What can hang from each mark:
sila: lufe
gasi: momaru pokug vizen
komipe: mufu
timafer: komipe
vizen: gasi nopurit
lufe: gasi rilob sila
goziv: bilivu vogi
momaru: goziv sila
pokug: gasi rilob sila
bilivu: goziv komipe

Every row comes from one small tree of marks. The marks that hang from a mark follow it in brackets, in alphabetical order. Every link used is in the known rows. Which tree was each row made from?
(in the rows, 128 means zero)
Known rows:
pokug{sila{lufe{rilob}}}: [145  99 120 128 144  86 124  98 123 117  99 169  90 143  85  76 150 174
 133 100 164  99 114 128 129 136 150  67 141 154 137 154 147 156 160 152
 156 111 184 155 145]
gasi{momaru{goziv} pokug vizen{nopurit}}: [127  85 174 119 162 114 115 140 141  90  81 189  87 155  79  88 132 169
 100  80 154 104 139 142 145 127 142  62 131 157  98 139 136 125 196 127
 149 115 166 192 139]
momaru{sila}: [131 106 133 117 140 105 144 108 123 129  80 160  98 148  85  94 112 161
 109 103 174 109 122 130 134 137 156  97 125 148 128 146 139 136 170 151
 157 134 156 146 139]
sila{lufe{rilob}}: [140 117 115 119 141 100 134 100 126 124  99 164  96 149  92  76 139 164
 123 105 164 112 115 122 134 132 131  79 132 154 134 151 135 147 171 150
 158 126 185 165 137]
lufe{gasi{momaru pokug}}: [139  84 144 111 139 113 117 112 128 113  94 181  90 140  78  72 133 174
  99  86 169 125 131 133 147 127 150  63 127 159 107 140 140 144 203 144
 143 124 163 173 131]
momaru{sila{lufe{gasi rilob}}}: [133 100 149 131 157  99 144  91 132 129  86 176  96 145  61  67 134 183
 127 113 168 105 110 130 141 136 154  62 133 167 127 160 153 137 180 165
 154 120 186 170 139]
vizen{gasi{pokug{rilob}} nopurit}: [145  81 133 112 148 111 144 114 141 105 103 188  74 166  74  88 119 182
 127  77 155 119 124 145 116 138 154  62 128 160 114 154 137 134 184 137
 160 126 162 161 130]
bilivu{komipe}: [136 113 105 109 122 114 138 104 116 130  90 159 101 143  89  99 131 137
 115  99 182 129 130 126 131 144 138 106 110 132 129 131 124 154 167 139
 147 147 156 143 132]
pokug{gasi sila{lufe}}: [148  88 119 127 140  86 111  98 122 107  96 171  77 143  79  75 138 177
 136  82 167 101 113 130 138 135 161  61 145 151 136 140 149 170 152 154
 149 105 174 158 152]
momaru{goziv{bilivu vogi} sila}: [130 116 143 136 139  93 179 112 121 126  70 147 107 151  67 116 122 145
  87 101 172 127 101 126 139 140 175 116 121 140 134 118 118 110 141 174
 143 141 153 156 123]
goziv{bilivu{komipe} vogi}: [138 121  92 123 107  96 164 101 110 126  88 144 110 150  77 124 141 121
 102  93 183 149 120 116 127 137 157 119 110 124 142 113 106 141 146 153
 144 151 152 147 116]
komipe{mufu}: [129 111  88 103 117 109 138 106 117 136  81 160 111 148  94 102 120 140
 116  93 172 124 128 112 141 140 142 118 123 132 132 139 120 144 155 134
 157 147 146 131 146]
momaru{sila{lufe{gasi{vizen} rilob}}}: [128 101 162 131 167  97 133  99 136 122  84 180  92 142  55  70 138 176
 132 106 161  99 113 128 144 133 151  51 135 171 125 160 161 140 190 158
 155 113 189 180 140]
vizen{gasi{momaru} nopurit}: [136  96 113 114 132 113 144 129 135 110 116 188  96 171 100  92 109 172
 123  86 157 131 141 143 134 135 152  79 133 153 107 153 123 132 184 137
 159 139 155 161 139]
sila{lufe{gasi{pokug} rilob}}: [144  94 142 123 152 107 123  88 136 120  96 177  86 138  65  61 148 181
 122 100 168 113 113 128 136 129 140  53 130 167 123 152 147 142 193 154
 146 118 193 176 129]
vizen{gasi{pokug} nopurit}: [139  91 126 112 142 121 136 113 146 111  99 180  84 160  85  97 108 172
 120  83 164 124 129 147 122 135 158  79 130 155 108 150 128 123 189 137
 153 138 158 152 126]
pokug{sila}: [142  96 116 117 129  91 125 109 117 121  91 161  93 146  93  96 134 161
 121  94 170 109 121 128 130 139 155  89 131 145 129 140 140 153 159 146
 148 126 158 138 143]
gasi{momaru{goziv{vogi}} vizen}: [125 103 139 117 143  99 128 137 125 103  88 173 104 149  85  99 135 141
  96  83 160 118 126 128 145 132 142  83 119 146 115 120 130 133 171 145
 149 120 160 184 128]
momaru{goziv{vogi} sila{lufe}}: [124 111 141 128 155  99 152 101 128 118  78 156 102 145  76  91 121 163
  96 103 177 106 101 136 135 143 161  96 122 146 134 130 131 119 144 169
 154 121 171 164 129]
gasi{pokug{sila{lufe{rilob}}} vizen}: [140  87 153 125 166  97  98 105 135  96  84 180  73 130  67  75 161 173
 127  81 158  81 120 133 126 123 152  41 144 160 123 156 158 154 192 139
 154  91 182 178 136]
goziv{bilivu{komipe{mufu}} vogi}: [131 118  73 118 101  98 168  95 108 132  81 147 118 150  72 128 139 115
 106  89 184 150 122 108 131 140 159 133 114 116 143 120 100 141 137 145
 147 154 143 139 125]
sila{lufe{gasi rilob}}: [141 108 126 126 144  99 134  93 129 129  98 174  98 145  76  68 142 171
 130 108 166 120 112 124 140 136 136  62 129 162 129 149 144 145 180 155
 149 126 194 169 137]
momaru{goziv sila{lufe{rilob}}}: [131 109 159 131 170 100 156 104 130 123  78 168  97 144  70  70 132 176
 111 114 163  98 101 134 140 142 148  80 131 157 131 151 140 124 160 169
 154 121 181 168 141]
timafer{komipe{mufu}}: [129 112  78 102 108 114 140  98 117 145  83 155 113 135  88  98 113 139
 102  89 183 129 131 106 149 146 144 133 111 127 119 134 104 146 156 129
 155 156 152 121 146]
momaru{goziv sila{lufe{gasi}}}: [127 106 165 133 162 105 148 101 132 123  72 169  97 141  66  72 119 177
 105 111 171 108 105 139 150 150 159  78 128 159 122 141 145 123 162 168
 143 121 178 166 142]
bilivu{goziv komipe}: [139 103  92 115 118 117 127 102 116 130  79 153 107 158  76  97 146 132
 119 100 190 119 139 122 125 148 127 105 104 131 124 115 118 158 142 148
 141 140 143 149 123]
lufe{gasi{vizen} sila}: [132  89 162 117 149  97 114 112 135 127  89 180  91 138  61  89 145 158
 127  93 168 113 123 121 145 129 158  59 117 162 122 142 151 148 194 149
 129 126 179 175 138]
pokug{gasi rilob}: [152  90 125 111 139  88 135 110 119 114  98 174  74 160  74  81 135 165
 133  79 156 120 115 119 135 137 144  67 124 155 134 131 147 166 158 151
 155 121 166 161 142]
gasi{momaru}: [135 104 113 107 128 105 129 125 117 117 102 169 100 151 108  86 124 158
 102  92 166 124 136 126 145 129 137  90 126 146 118 138 129 149 179 138
 157 134 154 163 142]
bilivu{goziv}: [141 107  96 119 121 110 123 110 119 129  80 150 105 163  90  98 133 140
 111  99 180 111 132 121 131 142 127 100 111 141 122 116 123 149 147 153
 147 137 144 152 127]
pokug{gasi{momaru} rilob sila}: [155  65 135 117 145  73 123 119 113  97 108 192  67 159  70  66 151 187
 136  68 150 112 120 126 137 134 161  37 146 157 128 143 156 181 159 149
 157  97 162 172 156]
sila{lufe}: [136 119 108 117 132 105 127 102 122 119  94 157  97 144 106  85 123 157
 112 100 172 112 123 130 137 136 135  91 127 146 135 139 131 149 164 145
 158 125 173 157 142]
sila{lufe{gasi{momaru{goziv} vizen}}}: [127 105 154 127 154 105 117 122 129 106  89 182  95 140  83  71 139 165
 110  93 158 111 125 131 161 138 141  57 131 162 115 139 146 140 182 147
 144 108 182 193 144]
sila{lufe{gasi}}: [138 110 121 121 135 106 126  96 127 123  94 167  98 144  87  78 128 165
 116 102 174 119 120 128 147 139 142  76 125 155 130 139 141 146 172 150
 146 126 182 162 140]
sila{lufe{gasi{pokug vizen} rilob}}: [137  95 155 126 163 104 110  98 140 110  86 183  83 137  58  66 152 172
 127  94 160 101 117 128 140 127 138  40 132 169 119 152 156 144 203 146
 148 107 195 186 132]
vizen{gasi{momaru{goziv}} nopurit}: [133  98 130 120 142 113 152 136 139 110 108 190  98 167  94  89 107 172
 114  90 153 130 131 147 142 143 153  81 131 154 103 145 121 117 172 145
 151 142 158 164 136]

Write each row's tree:
[156  77 129 125 148  73 120 100 118  98 100 179  64 151  67  64 151 187
 144  74 154  97 107 129 133 142 156  38 146 157 142 144 160 180 143 154
 157  92 180 168 157] : pokug{gasi rilob sila{lufe}}
[135 120 115 126 121  99 172 108 114 124  80 145 109 146  72 120 137 121
  93  97 177 145 109 121 137 146 157 126 108 127 135 105 105 125 137 163
 134 149 156 152 114] : momaru{goziv{bilivu{komipe} vogi}}
[134 100 145 127 155  97 115 112 132 110 101 190  94 147  73  63 152 171
 129  97 155 111 127 126 152 128 135  41 136 170 119 156 152 150 197 146
 151 109 194 198 141] : sila{lufe{gasi{momaru vizen} rilob}}
[143  85 155 119 150  95 137  98 135 142 103 180  93 145  55  73 155 172
 135 106 165 124 110 115 137 129 156  58 121 167 125 153 146 142 192 166
 131 137 190 168 132] : lufe{gasi rilob sila}
[131  91 148 119 143 105 137 114 126 124  93 182 101 148  75  76 123 176
 109  99 169 122 128 132 151 134 158  68 129 159 113 147 145 139 193 153
 148 129 161 169 142] : lufe{gasi{momaru{sila}}}
[133  77 173 120 163  92 119 118 136 120 109 199  90 144  53  67 167 172
 135  93 153 116 125 116 149 121 152  33 130 172 113 160 156 149 212 152
 135 119 188 197 141] : lufe{gasi{momaru vizen} rilob sila}
[142  95 126 126 137  89 117  96 124 116  95 169  90 139  84  77 141 175
 128  97 172 109 117 134 138 142 159  64 137 155 132 145 149 155 163 153
 144 113 180 155 146] : pokug{sila{lufe{gasi}}}
[135 107 143 129 152  97 119 102 135 119  91 179  94 142  68  74 147 164
 135 103 159 108 117 123 143 133 134  51 128 168 126 150 153 146 186 151
 149 117 197 180 136] : sila{lufe{gasi{vizen} rilob}}
[141  89 153 106 157 104 116 119 128 100  79 176  70 142  71  86 147 159
 113  72 154  97 127 126 128 128 137  56 121 157 124 140 153 155 191 133
 160 105 166 178 134] : gasi{pokug{rilob} vizen}
[150  65 152 128 151  75 115 119 129  93  93 193  67 166  53  89 148 179
 162  69 146  99 119 129 130 139 158  31 142 163 126 142 164 171 157 140
 155  99 174 171 156] : pokug{gasi{vizen{nopurit}} rilob sila}
[130 102  58 111 106 111 135  90 114 138  74 154 120 160  62 112 149 116
 120  87 198 128 132 110 121 151 134 122 103 116 129 109 104 153 122 146
 148 142 130 141 117] : bilivu{goziv{vogi} komipe{mufu}}
[125 100 157 124 167  98 122 120 129 103  93 186  91 147  79  70 142 175
 122  95 153  91 131 132 148 123 143  53 143 164 120 165 152 147 196 143
 167 102 173 196 150] : gasi{momaru{sila{lufe{rilob}}} vizen}
[133  88 157 122 154 100 142 125 125 113  88 181  87 151  73  73 120 176
 110  90 161 115 117 131 156 134 160  75 135 154 115 135 141 140 166 163
 149 123 156 173 146] : pokug{gasi{momaru{goziv sila}}}
[135  88 156 124 153  99 143 111 129 130  97 190  99 152  63  64 138 183
 125 106 161 121 121 125 146 131 154  53 133 169 112 158 148 136 201 160
 150 129 175 175 137] : lufe{gasi{momaru{sila}} rilob}
[140  82 159 113 157 103 118 121 137  94  83 182  74 160  68  94 139 168
 125  75 154 101 133 133 124 132 138  49 123 160 116 143 149 147 189 124
 161 110 172 179 137] : gasi{pokug{rilob} vizen{nopurit}}
[125  91 162 120 151 101 123 123 129 116  87 187  97 144  66  79 129 168
 117  93 163 112 134 131 156 131 156  55 129 165 109 148 155 142 201 145
 148 117 165 185 143] : lufe{gasi{momaru{sila} vizen}}
[138  99  81 117 113 110 132  96 116 130  80 148 112 160  70 108 149 124
 117  91 196 126 130 120 115 147 135 107  99 126 127 105 112 153 133 156
 144 139 140 151 107] : bilivu{goziv{vogi} komipe}
[141  79 159 115 155  92 132 110 132 129 115 191  94 147  62  61 160 180
 129 100 160 125 118 118 144 124 154  50 128 169 116 158 146 147 200 161
 137 131 186 184 137] : lufe{gasi{momaru} rilob sila}
[136  69 159 119 156 102  96 131 135  85  91 193  79 151  80  89 144 183
 119  70 156  95 146 142 134 122 158  43 143 158 104 152 150 147 197 120
 155 100 161 184 149] : gasi{momaru pokug{sila} vizen{nopurit}}
[128  88 171 124 163  99 125 135 129 103  82 187  83 148  65  78 124 169
 116  84 154 104 123 129 157 129 157  62 136 159 113 137 150 143 177 153
 148 112 160 185 150] : pokug{gasi{momaru{goziv sila} vizen}}
[128  97 135 116 138 106 116 138 132 101  96 184  99 164  94 100 126 158
 121  85 155 114 149 132 144 127 134  69 129 154 109 142 136 142 187 121
 160 127 162 180 148] : gasi{momaru vizen{nopurit}}
[139  94 138 117 139 101 132 128 122 112  97 179  89 153  84  77 124 162
 107  85 159 124 120 126 154 134 147  80 130 151 116 125 134 148 163 156
 145 127 160 171 144] : pokug{gasi{momaru{goziv}}}
[135  93 154 124 155 112 117 110 130 105  93 181  87 136  81  59 138 181
  94  92 167 115 120 139 152 135 147  59 132 161 112 140 141 137 185 151
 143 112 179 188 137] : sila{lufe{gasi{momaru{goziv} pokug}}}
[144  82 141 132 160  80 104 104 133 103  93 187  73 143  60  71 157 175
 155  82 153  91 111 124 137 129 156  36 150 163 133 150 162 170 166 151
 150  93 187 177 150] : pokug{gasi{vizen} sila{lufe{rilob}}}
[131 102 125 116 150 108 143 117 128 110 109 183  89 149  92  70 114 182
 111  91 161 111 129 145 142 134 166  72 143 155 120 166 136 138 187 153
 165 118 153 173 142] : vizen{gasi{momaru{sila{lufe}}}}
[135  86 138 120 141  99 111 132 134  99  98 191  86 166  80  88 126 165
 135  75 154 118 140 128 148 125 143  58 137 157 110 137 143 153 182 130
 153 121 165 184 150] : pokug{gasi{momaru vizen{nopurit}}}
[150  76 133 110 154  99 132 110 129 105 103 184  64 145  70  77 136 181
 123  71 155 105 114 144 118 139 169  56 136 157 122 154 148 154 178 149
 156 109 157 153 130] : vizen{gasi{pokug{rilob sila}}}
[145  68 170 110 159  97 124  97 133 121  99 181  71 142  52  67 154 182
 117  85 168 114 113 124 129 132 162  42 120 166 124 148 155 153 193 156
 135 118 180 179 135] : lufe{gasi{pokug{rilob}} sila}
[142  61 176 110 161  96 119 109 130 110 108 194  69 141  56  56 159 192
 110  80 161 116 122 128 140 125 161  30 128 169 115 155 154 156 205 153
 139 111 178 193 140] : lufe{gasi{momaru pokug{rilob}} sila}
[134 122  86 114 110 106 161 103 107 133  77 152 111 145  80 115 137 125
 108  96 173 141 131 109 143 141 150 132 121 122 138 131 105 147 150 141
 145 154 143 136 141] : goziv{bilivu{komipe{mufu}}}
[144  74 137 109 152 109 139 126 138  94 113 198  75 170  80  75 124 191
 122  70 148 121 135 149 124 132 154  49 137 162 104 160 135 138 195 136
 166 120 158 176 137] : vizen{gasi{momaru pokug{rilob}} nopurit}
[137  75 154 122 153 103 100 118 140  97  78 180  80 149  72 102 140 169
 128  77 162  92 134 140 125 129 156  54 135 156 111 145 150 144 185 125
 150 109 167 166 142] : gasi{pokug{sila} vizen{nopurit}}
[132  90 141 114 160 119 132 113 136 100 103 188  76 142  82  64 118 190
 103  82 164 105 128 151 138 126 170  61 147 158 112 167 140 136 203 151
 165 109 156 181 135] : vizen{gasi{momaru{sila{lufe}} pokug}}
[132 103  70 110 112 117 130  98 113 140  71 158 115 157  71 100 147 124
 124  94 191 121 142 114 131 153 129 118 108 122 124 121 110 157 132 141
 145 143 131 140 132] : bilivu{goziv komipe{mufu}}
[143  71 148 119 144 102 109 110 127 108  95 185  83 137  73  69 146 184
 109  82 169 117 128 136 141 130 164  47 136 162 107 146 147 152 197 147
 140 112 163 170 136] : lufe{gasi{momaru pokug{sila}}}
[138  85 150 115 152 103  99 117 130 101  76 174  76 132  76  94 144 161
 117  76 165  91 128 132 128 126 157  62 133 153 121 141 153 153 188 135
 149 104 160 163 136] : gasi{pokug{sila} vizen}
[133  87 143 110 157 119 135 120 134 107 100 186  78 145  80  72 114 184
 101  81 162 110 130 147 136 126 172  69 141 156 107 161 138 132 205 150
 160 120 145 169 129] : vizen{gasi{momaru{sila} pokug}}
